Each row was made from one path, in order. Every step used is in the known rows, and no mark comes twice. Write each row's path.
In the rows, zero is written as 128.
Known rows
susev > gita > timil: [134  99 121 146 117 172 162 124 113 155 108 122  98 131 135  91 145 123
 113  91 130 130 211 157 124 157]
luguv > latak > timil: [174 130 130 135  90 127 104 124 150 170 102  87 130 137 123  85 186  81
 155  87 162 147  97 134  99 131]
pifa > medut: [120 172 142 128 181 132 106 109 145 130 103 128 135 123 124 189 128 140
 105 126 153 102 103 102 133 126]
vipi > gita: [124 121 138 105 154 135 129 126 122 177  76 130  93 161 128 147 138 109
 115  97 134 130 118 161 126 116]
pifa > dolis > buge > timil > gita: [155 154 172 105 155 231  92  93 141 222 133 185 134 123 145 160 149 114
  93 112 141 151 201  90 131 160]
vipi > pifa > dolis: [150 166 134  85 149 157  88 110 109 135  94 160 147 175 130 188 161 141
 130 127 127 146 104 103  95 137]
dolis > buge > timil: [182 123 169 150 132 194 122  92 151 148 130 106 127  95 132 127  90 118
 107  94 143 160 206  82 159 165]
pifa > dolis > latak > timil: [170 145 149 111 126 161 119 144 144 136  78 121 134 131 128 128 173 100
 136  67 117 165 104 142  82 148]
luguv > pifa: [128 140 127 148  59 107 102 110 124 170 124 147 128 132 146 111 170  93
 130 148 165 113 116 140 149 110]
luguv > buge > timil > latak: [119 149 150 103 120 164 113  80 167 173 135 130 142 140 145 177 153 105
 122 126 171 172 178  79 151 153]
buge > luguv > latak > timil > pifa: [173 122 139 145  88 147 100 126 157 188  92 135 150 119 121 145 162  87
 128 112 197 150 113  87 116 147]
latak > dolis > buge > timil > pifa > medut: [152 165 163 146 166 170  90  97 162 170 105 134 151 102 113 214 119 134
  76 109 191 133 129  65 137 148]
gita > dolis > buge > luguv > latak: [158 149 129 146 114 143 130 130 163 163 138 116 111 119 162  82 123 116
 160 130 172 178 190  95 150 164]
gita > dolis: [128 138  93 131  91 163 144 118 131 145 151 127 104 124 142  86 167 133
 130 130 158 138 189 145 119 155]
timil > pifa: [135 121 128 133 109 145 118 133 140 154 110 172 150 121 123 178 139 121
 101 140 167 134 128  99 137 131]
luguv > pifa > dolis > buge: [149 173 150 123 121 178  99 136 130 145 117 160 126 121 154 134 142 134
 120 122 135 152 169  98 135 143]
latak > dolis > pifa: [148 104 134 111 114 115 160 149 136 118 139 128 129 108 112 133 114 142
  93  71 137 171 125 122 116 116]
susev > gita > timil > pifa > dolis: [146 167 146 113 136 186  96 125 120 166  90 181 153 163 134 175 176 153
 101 134 140 141 158 107  89 143]
dolis > buge > timil > latak: [137 137 151 102 154 191 132 101 173 143 123 134 121 119 137 181 123  99
 111 104 164 185 193  65 159 156]
buge > luguv > pifa > dolis: [149 199 161 122 114 141  67 109 117 169 108 160 150 156 148 142 162 133
 140 159 146 129 121  99  96 133]
buge > luguv > gita > dolis > latak > timil > pifa: [172 121 139 141  77 172 113 134 150 188  90 155 134 109 131 145 169  89
 124  92 175 157 158 108 124 166]
dolis > buge > luguv > latak > timil > gita > susev: [135 146 113 128 133 200 148 138 176 188 135 142  96  82 147  78 196 119
 151 107 166 177 191 129  88 184]
dolis > latak > timil > pifa > medut: [143 160 147 132 161 155 104 121 163 150  71 150 148 111 120 217 151 113
  89 101 178 124  93  91 128 139]
timil > latak > dolis > pifa > medut: [124 159 145 103 180 130 131 123 162 123 108 135 134 114 116 211 125 142
  79  87 168 145 105  88 128 119]
dolis > buge > luguv: [158 133 156 150 149 164 134 136 140 132 131 110 112  79 139 114  54 125
 146 112 143 154 188  62 143 185]
vipi > gita > timil > pifa: [142 110 114 122 114 184 141 145 122 185  90 179 126 124 136 175 171 116
 104 118 192 119 164 123 138 142]
timil > gita > dolis > latak: [118 137 113 102 126 186 174 148 155 150 129 190 103 119 168 131 167 113
 114 102 119 180 198 165 141 164]

Which path is each row?
[119 140 104 120 131 189 147 133 164 178 134 148 103  93 134  90 212 123
 140 111 153 155 166 154  75 166]
latak > timil > gita > susev
[161 123 130 148  85 188 112 147 116 202 131 164 132 100 136 140 155 126
 127 114 192 132 204  96 139 167]
latak > dolis > buge > luguv > gita > timil > pifa
[152 160 161 105 154 175 132 142 155 127  87 192 151 138 151 194 144 134
 104 113 108 188 151 119 125 148]
buge > timil > pifa > dolis > latak
[153 109 124 100 104 191 170 116 152 153 132 180 115 106 149 136 152 125
  76  91 159 160 217 110 149 146]
buge > timil > gita > dolis > pifa
[124 134 100 114 110 167 143 116 127 179 115 130  81 147 142 102 174 120
 120 108 162 139 182 170 119 147]
vipi > gita > dolis
[150 140 156 140 151 159 126 137 144 148 146  99 109  83 125 118  63 122
 149  97 157 180 173  61 119 188]
timil > latak > dolis > buge > luguv
[169 159 139 138 124 163 119 140 155 172 121 143 131 125 163 117 138 125
 155 135 180 171 185  76 141 164]
gita > timil > pifa > dolis > buge > luguv > latak
[109 135 103  88 142 180 157 141 141 134 127 156 116 130 147 168 174 110
 133 120 176 146 181 106 140 147]
gita > timil > latak
[128 161 132  91 140 205 121 137 134 167 122 165 112 135 160 165 175 119
 148 117 169 151 224  83 143 165]
pifa > dolis > buge > luguv > gita > timil > latak
[162 177 153 107 128 171  70 124 128 164  85 164 168 157 121 181 185 138
 114 128 150 140 103  94  72 135]
latak > timil > pifa > dolis
[134 187 144 154 132 147  97  97 150 167 110 133 119 100 148 155 135 115
 115 134 197 109 145  84 153 151]
gita > dolis > buge > luguv > pifa > medut
[103 120 118 100 144 176 159 123 146 147 107 145 102 144 141 155 161 102
 114 101 154 164 197 117 136 150]
susev > gita > timil > latak
[140 167 120 119 143 208 134 137 174 190 129 152 104  95 148  88 206 130
 151 112 162 180 188 126  72 183]
pifa > dolis > buge > luguv > latak > timil > gita > susev
[124 166 142 133 168 145  99 113 154 148  91 159 150 118 121 224 137 134
  85 135 180 108 103  81 140 129]
timil > pifa > medut
[160 115 123 132  86 172 131 141 155 162  90 158 138 109 125 154 175  91
 107  91 174 160 135 120 117 156]
gita > dolis > latak > timil > pifa
[184 126 171 154 126 182 112  94 147 165 150  87 127  93 115 113  91 125
 110  79 148 174 188  91 132 165]
latak > dolis > buge > timil
[133 166 149  95 164 155 142 156 145 106  96 178 135 146 155 169 144 142
 122 111  85 181 138 143 118 139]
pifa > dolis > latak
[165 149 150 147 127 161 120 129 158 180 108 136 121 134 158 108 129 119
 141 122 166 184 197  86 139 166]
susev > gita > timil > pifa > dolis > buge > luguv > latak
[138 153 146 141 149 164 112 104 168 165  66 141 130 121 120 194 156 108
  77  87 173 139 126 106 121 151]
susev > gita > dolis > latak > timil > pifa > medut
[110 143 128 107 133 117 113 132 138 161 161 103 124 138 101 139 144 124
 133  96 157 182  99 127  80 131]
timil > latak > dolis
[198 141 143 129 108 156  92 119 148 174  90  90 128 132 129 102 162  82
 164  77 172 168 116  92  97 163]
vipi > pifa > dolis > buge > luguv > latak > timil
[175 128 137 135  88 167 128 133 144 165  98 106 107 111 137  85 172  84
 153  60 139 162 161 147 106 173]
buge > luguv > gita > dolis > latak > timil
[134 140 102 113  89 203 122 110 135 211 145 151 103 124 142  90 210 101
 123 106 173 135 189 145  98 167]
latak > timil > gita > dolis
[164 161 167 137 163 175 114 133 136 136 123 124 123  97 141 129  70 141
 145 121 136 158 184  55 122 184]
pifa > dolis > buge > luguv
[139  99 123 146 101 176 141 129 130 171  97 165 128 123 129 152 153 117
  91 114 167 137 185 119 136 152]
susev > gita > timil > pifa
